What can hang from each mark:
j586: j950 j990
j448: j990
j482: j102
j885: j482 j990
j205: j990
j990: j71 j205 j448 j659 j738
j950: j885
j659: j990
j584: j738 j889
j66: j990

Every row comes from one small tree of marks. The marks that hang from a mark follow it in brackets, in the order of their numbers. Every link used is in the known rows. Which tree was each row made from?
Known rows:
j586[j950]: [  2.6  -3.4   1.9 -18.1  12.3  -1.7   5.8 -11.2  -4.4  18.5  -7.0   1.1
  25.9 -16.4  16.6  -9.4   3.7   9.0  -2.3  -3.4  -5.6   3.9   1.8]
j950[j885[j990[j738]]]: [  8.3  46.9 -14.1 -15.1  -2.0  36.4  20.6 -10.9 -11.7  14.2 -25.4   5.7
  27.1 -16.3  22.3  -8.1   5.7  18.6   3.8   3.7  -3.2  -9.6  14.2]
j950[j885[j482 j990[j71 j448 j659]]]: [ 19.2  57.3 -15.0  -5.0  -6.3  17.9  13.7 -25.7   5.3  20.1 -23.5  11.5
  30.2 -11.7  28.9 -17.3  -2.9  47.4   2.0  -8.9  -5.3 -10.4  23.1]
j659[j990[j448]]: [  8.1 -15.1 -13.2 -36.9   7.1  19.4  11.9 -24.7   0.5  18.0 -27.1   3.9
   7.3 -13.6  19.6 -12.3   3.7  22.2  -6.1 -15.3   0.9  -5.7   9.2]
j448[j990]: [  7.6  26.1 -10.6 -11.4  -2.9  -3.9  14.5  -7.4 -11.4  13.8 -20.2   1.3
  21.4 -10.6  22.7 -17.3   9.1  15.3  -0.6  -3.6  -5.1  -7.7   7.3]
j885[j482 j990[j71 j205 j738]]: [ 22.0  14.8 -25.1 -31.8 -19.6  14.7  20.5 -20.1   2.4  20.1 -26.6  -1.7
  36.4 -10.9  31.9   3.4 -24.8  41.4  -1.4 -25.4  -5.0 -12.2   1.7]
j990[j71 j448 j738]: [ 13.8  13.0 -28.0 -29.2 -10.9  26.3  14.8 -23.0  11.5  12.2 -37.1 -10.2
   9.1 -19.5  18.6 -11.0 -29.9  24.9   9.7 -16.7 -10.3 -15.0  -1.4]
j586[j950 j990[j659 j738]]: [  1.0  -1.0  -4.9   3.2  10.3  22.4   1.1 -14.6   7.1  10.2  -5.0   2.0
  29.3 -15.8  14.1  11.7 -21.3  31.1  -4.6 -31.4   0.0  -1.7  30.3]
j66[j990[j71 j205 j448]]: [ 26.0  10.7 -20.8 -38.5 -12.6  26.1   7.5 -27.6   0.4  15.6 -38.4 -14.4
   6.0 -12.6  20.8 -20.2 -41.8  29.2  -5.3  -4.5  -7.9 -10.1  -1.4]
j586[j950 j990[j71 j448 j659]]: [ 10.2 -16.5  -8.5  -5.6   4.5  16.5  -4.2 -27.9  15.4  12.0 -11.2  -4.1
  25.7 -11.8  13.0   2.2 -23.6  47.5  -2.5 -28.5  -2.5  -3.0  21.0]
j950[j885[j990[j448 j659]]]: [ 11.2  46.7  -3.0  -1.0   8.0  32.9  11.1 -14.2   1.3  15.1 -18.5   9.7
  16.3 -13.8  20.4 -22.7   8.4  31.7  -1.7  -2.6  -1.0  -6.1  34.6]
j584[j738 j889]: [  0.8 -25.8  -8.5   0.3 -11.1 -28.5  14.0  -7.1   2.1  15.3 -12.8   4.1
   9.6 -13.9  33.3  -9.5   3.2  -1.9   7.2  -4.6  -2.9 -11.3  20.2]
j586[j950[j885]]: [  4.8  11.4   0.1  -8.5  13.2  19.4   5.8 -13.0 -11.5  20.6 -10.7   6.1
  25.1 -17.6  17.8 -14.4   3.2   7.3   0.4  18.8  -4.1   5.4   5.1]
j66[j990[j205 j448 j659 j738]]: [ 19.6  41.5 -14.7 -14.8  -1.4  47.5   7.8 -16.5  11.6  13.2 -30.8  -8.6
  -1.7 -21.4  16.5  -9.9 -52.0  27.9  -8.4 -22.0  -4.5 -12.6  24.6]
j584[j738]: [ -2.7 -26.6  -7.1 -15.6  -5.7  -9.0  18.2 -13.3  -0.7  10.0 -19.8   1.5
  12.7 -13.5  28.7 -20.3  -0.6   2.0   2.7  -1.0  -5.9  -3.8  20.6]
j205[j990[j71 j448 j659 j738]]: [ 14.6  11.2 -18.9 -11.9  -7.3  38.4  10.4 -20.4  19.9   6.7 -27.5 -17.2
  -3.5 -16.6  24.2 -14.6 -55.2  39.7  10.5 -20.1  -8.4 -13.3  16.6]
j448[j990[j205 j738]]: [ 15.8  19.6 -19.3 -14.0  -8.9  28.1  15.2  -6.2  -3.5  15.0 -26.0  -6.7
  15.1 -16.6  22.0  -0.4 -25.7  23.5  -2.6 -11.5  -2.2 -11.6   4.2]
j950[j885[j482]]: [  9.1  38.0 -12.4 -16.4  -0.2  -0.1  17.8 -14.6 -12.1  23.8 -21.2  18.7
  26.2 -13.7  30.7 -28.6   1.7   9.3  -1.2  18.8  -7.7   1.3  14.0]
j482[j102]: [ -1.6 -16.5 -10.7 -27.2  -1.1   2.6  16.4 -20.3 -11.9  18.4  -6.6  -1.0
   4.5 -10.8  18.1 -37.0  14.8  14.0   3.4  -1.5   0.0   7.1   6.6]
j448[j990[j71 j659 j738]]: [ 11.4  39.0 -22.3   5.7  -8.7  21.8  13.7 -20.5   1.5   9.2 -20.5 -12.0
  19.1 -12.4  24.5  -9.6 -30.5  36.8   7.4 -23.8  -2.6 -13.6  20.1]
j448[j990[j205 j659 j738]]: [ 14.4  28.4 -14.2   6.3  -2.8  33.9  10.4  -8.7   3.5  12.9 -16.6  -7.1
   9.9 -16.3  24.0  -5.2 -37.3  32.8  -4.1 -20.8   2.1  -8.1  27.9]
j66[j990[j448 j659]]: [ 10.9  47.2  -6.8 -13.0   5.6  15.0   7.4 -18.2   3.8  12.2 -24.9  -1.6
   3.8 -16.3  17.1 -26.3 -15.9  20.4  -6.1 -13.6  -7.4  -9.2  27.9]
j66[j990[j71 j205 j448 j659 j738]]: [ 24.2  35.5 -23.3 -18.7 -10.9  50.5   6.8 -28.7  12.9  12.2 -35.1 -18.2
   0.5 -18.4  19.7 -11.1 -67.3  39.0  -2.8 -23.4  -4.9 -14.6  17.4]
j990[j71 j448 j659 j738]: [ 11.8  22.2 -22.8 -11.2  -3.8  31.0  10.9 -25.1  17.6  11.1 -26.7 -10.5
   4.8 -18.7  20.7 -15.8 -42.2  34.0   8.3 -24.5  -5.8 -11.0  20.8]
j659[j990[j71 j448 j738]]: [ 13.0 -10.4 -31.2 -40.0  -6.4  39.8  14.5 -35.3   7.2  14.3 -37.5 -10.0
   8.1 -16.1  20.8  -1.8 -25.2  35.3   4.0 -25.9  -0.9 -15.8  -2.2]

Which tree is each row?
[ 20.1   3.5 -23.5 -14.8  -8.2  45.3   7.4 -25.2  19.9  14.6 -27.1 -15.4
  -0.2 -18.5  21.8 -12.7 -64.0  40.4   1.9 -23.2  -1.2  -7.1  23.1] => j990[j71 j205 j448 j659 j738]
[ 20.7  12.3 -28.0 -17.6 -17.8  30.6  14.5 -17.9  -1.3  14.1 -30.3 -16.4
  18.6 -13.3  25.2  -1.4 -41.5  35.0   3.4 -13.1  -3.5 -13.2   0.2] => j448[j990[j71 j205 j738]]
[ 16.6   1.8 -23.6 -29.7 -13.8  32.5  14.1 -18.0  13.5   7.4 -36.3 -17.8
   0.5 -16.8  21.9  -9.3 -44.7  30.8  12.8 -12.3 -12.7 -16.5  -8.1] => j205[j990[j71 j448 j738]]
[  7.1  17.7 -21.1  -7.5  -3.8  23.7  12.7 -25.5   6.5  11.1 -17.4 -11.4
  13.9 -13.0  26.0 -21.7 -40.5  28.2   6.6 -18.9  -2.6  -4.1  28.9] => j990[j71 j659 j738]
[ 18.9  22.9 -23.2   1.9 -12.5  36.5  10.2 -19.7   4.6  12.7 -20.4 -16.7
  13.6 -12.1  26.2  -6.5 -52.8  43.9   1.3 -22.5   1.5 -10.0  21.4] => j448[j990[j71 j205 j659 j738]]
[ 21.8  29.7 -16.8 -23.2  -5.8  58.8  14.6 -10.1   3.8  17.3 -34.1   1.5
  13.7 -20.7  18.8   0.4 -15.9  30.7  -0.8  -2.4  -2.5 -13.1   7.8] => j950[j885[j990[j205 j448 j738]]]
[ 21.9 -19.1 -21.2 -34.8  -8.6  21.4   7.8 -24.3   8.6  18.6 -29.8 -11.9
   5.7 -12.9  22.2 -21.4 -39.9  31.4  -0.7  -5.1  -4.7  -2.7   2.9] => j990[j71 j205 j448]
[ 16.6 -10.5 -16.0 -32.1  -9.3  13.8  10.2 -19.1   7.1  11.2 -30.1 -15.2
   2.8 -11.3  24.8 -23.0 -31.6  30.2   8.2  -0.4 -11.6  -9.2  -1.9] => j205[j990[j71 j448]]
[ 11.5 -12.3  -0.3   6.7  12.7  38.9  -4.8 -18.5  -3.3  18.3  -1.7   5.3
  22.7 -10.6  19.8  -3.1 -30.7  35.2 -12.8   2.9   7.0  11.8  39.6] => j586[j950[j885] j990[j205 j659]]
[ 17.7  -7.9 -14.8 -14.9   2.3  61.2  -0.4 -14.6   8.1  17.2 -27.7   3.2
  18.5 -23.6   9.6  18.8 -34.6  33.0  -5.4  -4.7  -2.4  -6.5   4.1] => j586[j950[j885] j990[j205 j448 j738]]
[ 13.4 -22.3 -22.8 -40.3  -2.5  21.3  11.5 -35.8   0.2  16.3 -31.4  -6.1
   9.3 -10.0  22.5 -13.7 -10.9  33.7  -0.4 -16.6   0.6  -8.0   1.6] => j659[j990[j71 j448]]
[ 24.7  33.6 -21.1  -7.6  -8.2  67.3  10.3 -25.3  10.7  15.4 -27.9  -8.5
  11.5 -16.2  23.6  -6.1 -41.9  52.6   2.5 -13.1   1.6 -11.5  25.6] => j950[j885[j990[j71 j205 j448 j659 j738]]]
[  7.1  29.1 -13.1  -7.6   4.4  28.3  11.2 -12.3  16.4  11.7 -22.4  -1.2
   2.2 -22.7  16.8 -14.2 -27.7  22.2   2.4 -23.0  -4.7  -9.7  27.7] => j990[j448 j659 j738]
[ 18.8  31.3  -1.4   3.2   9.6  67.3   3.1 -12.0  12.5  18.3 -14.9   0.0
  20.0 -25.5  13.9  14.3 -24.1  41.4  -3.8 -16.2   1.4  -7.8  17.7] => j586[j950[j885[j990[j205 j448 j659 j738]]]]
[ 21.0 -41.1 -24.1 -45.0  -4.9  34.8   7.8 -36.1   4.2  20.6 -30.5 -10.3
   4.5  -9.6  24.2 -10.8 -32.5  41.0  -6.4 -14.0   4.2  -4.0   4.4] => j659[j990[j71 j205 j448]]
[ 16.1 -44.0 -22.9 -40.9  -3.5  26.5   9.3 -37.2  -8.4  20.3 -22.0 -11.5
  13.0  -4.0  31.2 -15.1 -32.8  35.0  -7.6  -7.8   8.0   3.5  11.8] => j659[j990[j71 j205]]
[  6.2  48.4 -13.2  10.0  -0.1  20.1  14.6  -8.3   0.5   9.5 -17.0  -2.1
  15.7 -16.1  21.5  -8.1 -15.1  24.8   1.3 -22.7  -2.7 -12.2  25.4] => j448[j990[j659 j738]]
[ 12.6  12.6 -18.1   3.9   1.8  55.5  -1.8 -29.3  13.0  11.7 -22.0  -2.4
  22.2 -19.2  11.7  10.2 -38.3  46.9   4.3 -15.6  -2.4  -8.8  19.0] => j586[j950[j885] j990[j71 j448 j659 j738]]
[  3.1  11.3  -8.6 -29.5  -7.8 -13.7  23.6 -17.9 -11.6  22.3  -7.2  12.6
  29.4  -7.9  24.0 -19.3  42.0  29.6  -0.8 -18.3  -2.7  -1.5  -0.7] => j885[j482[j102] j990]
[ 11.4  -3.0 -21.3 -24.9 -13.5  23.9  16.0 -18.1   0.9   8.1 -27.5 -18.0
   8.6 -11.5  29.2 -13.4 -43.0  25.0  11.8  -5.8  -9.8  -9.6   0.9] => j205[j990[j71 j738]]
[ 17.1   0.0 -18.8 -30.6  -4.3  36.5  12.1 -10.8  13.7  16.4 -32.1  -4.9
   1.5 -22.9  18.4  -8.2 -38.4  20.4  -1.8 -13.5  -5.4  -8.7   7.1] => j990[j205 j448 j738]
[ 10.0  19.1  -9.6  -8.6   1.6  35.2  10.7  -8.4  18.8   7.2 -22.8  -7.5
  -6.7 -20.2  21.0 -12.8 -42.5  27.9   5.5 -19.7  -7.6 -11.2  22.3] => j205[j990[j448 j659 j738]]
[ 14.1  17.4 -11.6 -22.1  -7.9  20.6  12.7 -30.3  -3.5  25.3 -13.7   7.0
  34.3 -16.6  15.4  -3.0  27.6  46.7   6.9  -8.2  -5.6  -6.9 -26.1] => j586[j950[j885[j482[j102] j990[j71 j448]]]]
[  6.8  23.2   3.6 -10.0  11.1  20.0   8.6 -11.1 -14.9  19.6  -9.1   8.6
  39.2 -14.9  17.9  -2.7  24.5  19.2  -1.8   7.5  -2.5   0.0   3.9] => j586[j950[j885[j990]]]
[ 14.6  -1.9 -10.9 -12.5  -2.7  18.4   6.7 -21.9  14.1   9.5 -19.5 -14.4
  -1.7 -10.3  26.2 -28.1 -43.5  39.2   6.1 -10.6  -6.9  -5.9  20.4] => j205[j990[j71 j448 j659]]
[ 19.3  19.8 -14.1 -16.0  -5.5  21.7   5.7 -30.8  -5.0  14.6 -18.9 -16.1
   9.8  -6.8  27.8 -28.6 -52.7  32.5  -8.2  -5.8   0.0   0.5  30.6] => j66[j990[j71 j205 j659]]
[  5.5  35.2   8.4   8.0  17.8  25.8   5.1 -13.3  -7.8  18.4   0.3   7.4
  35.0 -13.4  19.1  -7.5  13.2  28.0  -3.1  -1.8   1.7   3.1  27.0] => j586[j950[j885[j990[j659]]]]
[  8.4  10.0 -15.4   7.6   1.4  46.0  -0.1 -30.1   1.0  11.7 -12.2  -3.3
  30.4 -14.0  18.1   4.4 -38.5  41.5   3.0  -9.0   0.8  -1.6  26.4] => j586[j950[j885] j990[j71 j659 j738]]
[ 15.4  -1.3  -6.8 -12.6   6.7  24.2   5.1 -14.9  12.5  17.7 -16.0  -1.6
  -1.6 -15.6  21.5 -23.8 -35.9  29.0  -7.9 -12.6   0.4   2.5  35.1] => j990[j205 j448 j659]
[ 12.6  40.5 -26.3 -28.9 -14.2  20.4  16.2 -26.9  -8.2  10.2 -36.7 -13.9
  18.6 -13.8  21.5 -14.2 -32.6  18.0   3.9  -9.2 -10.0 -15.5   1.7] => j66[j990[j71 j738]]
[  7.8   7.3  -1.9   6.6  15.6  35.1  -4.3 -18.1   5.8  15.1 -10.6  10.3
  20.8 -16.7  10.9  -2.2 -10.6  35.2  -5.5  -4.3  -1.1   1.1  30.3] => j586[j950[j885] j990[j448 j659]]
